Every row comes from one small tree of marks. The marks that hang from a mark follow it in brackets, in alphabetical order. Every link used is in the known rows. Which tree was each row made from?
(in the rows, 128 means zero)
Known rows
koli{penum{vonu{lemob}}}: [149 150 128 134 144 158 105 119  89  92 168 124 119 115 113 123  94 157
 138 147 137 113 148 129 136]
koli{penum{bovim vonu}}: [119 157 121 134 144 165  87 136  95 101 182 123 126 107 127 118 114 158
 144 125 137 150 172 127 144]
penum{bovim koli vonu{pifep}}: [ 88 141 129 130 148 159 117 163  83 118 219 134 136 105 132  97  94 156
 146 144 128 167 206 126 116]
vonu{lemob penum pifep}: [156 128 115 143 135 149 159 137 106 124 142 134 118 122 132 120  71 170
 139 180 145 102 135 118 104]
nodome{guvu}: [104 128 124 125 101 108 122 130 149 132  92 141 130 135 132 138 133 121
 139 120 119 155 158 134 130]
nodome{guvu{penum{bovim{nepi} koli}}}: [ 46 162 136 125 142 106  96 161 135 123 103 148 147 112 135 116 139 139
 126  84 107 206 187 151 120]
nepi{bovim{penum{koli}}}: [ 86 153 137 113 146 106 143 169 128 138  99 133 123 117 111 140 153 140
 100 107 149 150  85 109 129]
tetu{koli{penum{bovim vonu{lemob}}}}: [109 172 113 147 154 178  82 119  99 102 188 118 129 102 117 116  91 163
 141 143 146 135 162 137 133]
tetu{koli{penum{bovim{nepi}}}}: [112 185 114 132 164 165  90 131 117 134 141 115 138 103 123 124 125 147
 129 107 135 133 138 130 118]
guvu{nodome penum{bovim vonu}}: [ 74 154 149 153 126 124  54 123 109  94 203 134 143 106 143 106 128 153
 129 103 114 184 185 149 154]
vonu{lemob pifep}: [170 128 127 133 132 144 144 117 104 127 182 125 119 130 122 128  86 151
 135 168 136  97 136 128 104]
guvu{nodome penum{bovim}}: [ 79 156 146 152 127 114  69 123 126 110 164 130 142 116 144 119 136 153
 123 102 114 177 162 153 144]
bovim{nepi penum}: [111 154 143 110 155 124 121 139 137 140 112 126 126 119 122 130 154 115
 109  94 152 124  92 113 124]
tetu{koli}: [113 145 116 136 134 144 112 116 131 139 123 125 142 118 122 124 119 131
 126 130 132 132 122 133 122]
vonu{penum}: [112 126 116 138 132 133 144 147 129 126  87 138 128 119 138 120 114 145
 130 138 140 135 130 119 129]
koli{penum{bovim}}: [126 159 119 133 143 153 105 137 113 114 144 118 123 117 129 130 123 158
 140 124 136 140 150 132 134]
vonu{lemob penum{koli} pifep}: [124 134 119 140 152 148 169 157  94 124 129 138 126 115 125 112  65 177
 137 181 138 120 156 124  96]
nodome{guvu{penum}}: [ 93 139 128 131 109 101  97 125 144 123  79 149 143 127 130 129 132 134
 128 105 106 186 157 151 135]
penum{bovim koli}: [ 67 143 129 131 152 135 126 166 117 123 147 130 134 117 132 114 124 143
 136 127 131 165 175 135 121]
vonu{lemob penum{bovim koli} pifep}: [ 98 142 117 144 157 156 160 171  96 120 161 136 122 111 136 108  68 183
 145 178 148 138 175 124  97]
penum{bovim koli vonu}: [ 60 139 133 132 153 147 111 166  98 105 192 134 134 104 132 100 113 144
 140 127 132 172 198 132 132]

Which tree is each row?
[ 62 145 132 127 123  99 105 143 133 121  68 152 151 120 124 121 126 141
 127 109 101 199 171 154 127]
nodome{guvu{penum{koli}}}
[ 70 147 126 135 114 109  90 137 146 120 109 147 140 123 140 127 134 141
 135 102 115 201 174 152 136]
nodome{guvu{penum{bovim}}}
[126 146 148 146 117 128  67 106  92 109 196 136 149 110 134 107 108 159
 125 121 102 160 171 141 139]
guvu{nodome penum{vonu{pifep}}}
[126 147 130 124 146 159 108 146  95 126 237 127 127 105 141 106 116 139
 137 117 133 135 177 118 115]
penum{bovim{nepi} vonu{pifep}}
[ 87 142 132 128 120 119  94 140 103 119 130 157 153 112 125 106 103 153
 134 120  97 202 197 146 124]
nodome{guvu{penum{koli vonu{pifep}}}}
[ 57 154 140 122 168 145 110 172  97 113 195 132 134  99 133  98 128 133
 130 104 129 160 191 126 120]
penum{bovim{nepi} koli vonu}
[ 60 154 134 136 158 126  99 157 115 113 134 137 147 109 130 107 124 158
 122 110 117 194 163 154 127]
guvu{penum{bovim koli}}
[138 151 144 115 158 149 118 131 101 123 196 129 119 111 117 118 111 135
 120 129 157 107 121 110 115]
bovim{nepi penum{vonu{lemob pifep}}}
[ 65 142 137 134 130 111  98 137 113  99 120 155 143 114 119 112 102 149
 133 126 109 189 192 156 133]
nodome{guvu{penum{koli vonu{lemob}}}}
[ 82 152 139 113 147 117 130 168 110 126 135 136 125 108 111 129 146 142
 104 108 150 158 104 106 138]
nepi{bovim{penum{koli vonu}}}
[ 40 160 154 151 142 122  62 144  98  93 189 138 151 100 136  95 122 161
 128 105 107 199 208 152 147]
guvu{nodome penum{bovim koli vonu}}
[ 57 153 125 131 168 136 142 188 119 127 112 137 132 103 143 106 122 152
 128 115 140 155 161 121 112]
vonu{penum{bovim{nepi} koli}}
[178 150 124 132 141 169 111 113  72 104 197 123 120 113 113 121  78 171
 143 161 130 108 158 125 123]
koli{penum{vonu{lemob pifep}}}
[ 90 154 135 121 164 159 116 170  82 126 225 131 136  98 134  94 110 147
 136 118 125 152 201 121 106]
penum{bovim{nepi} koli vonu{pifep}}
[ 48 162 150 150 143 112  77 145 116 108 150 133 150 109 137 109 130 159
 123 105 107 191 181 156 135]
guvu{nodome penum{bovim koli}}
[108 148 135 116 132 119 123 150 122 127 145 132 117 114 117 137 151 136
 105 106 155 143  89 103 146]
nepi{bovim{penum{vonu}}}
[130 134 126 140 138 164 117 133  89 106 252 127 116 114 134 112  83 157
 149 161 145 128 184 128 120]
penum{bovim vonu{lemob pifep}}
[119 169 129 125 157 163  88 143  94 106 187 121 125 102 130 116 126 148
 135 104 134 136 168 122 133]
koli{penum{bovim{nepi} vonu}}
[ 40 152 130 133 128 107  96 156 136 118  96 151 147 117 134 118 128 149
 133 105 109 216 191 157 129]
nodome{guvu{penum{bovim koli}}}
[121 132 134 132 149 151 135 139  74 109 205 135 129 112 114 103  74 157
 140 169 126 127 179 128 108]
penum{koli vonu{lemob pifep}}
[103 143 140 124 156 148 126 143  89 115 177 136 127 111 107 111  89 155
 130 158 154 137 146 120 118]
bovim{penum{koli vonu{lemob pifep}}}
[ 95 137 134 136 114 112  91 118 123  97 129 151 135 121 125 120 106 142
 134 123 115 176 174 152 141]
nodome{guvu{penum{vonu{lemob}}}}
[102 171 110 141 150 176  76 127 101 114 171 120 139 100 122 115 106 159
 141 127 139 151 163 133 137]
tetu{koli{penum{bovim vonu}}}
[134 165 116 141 150 170  91 108  95 108 159 121 133 106 108 119  88 158
 136 145 136 119 142 134 131]
tetu{koli{penum{vonu{lemob}}}}
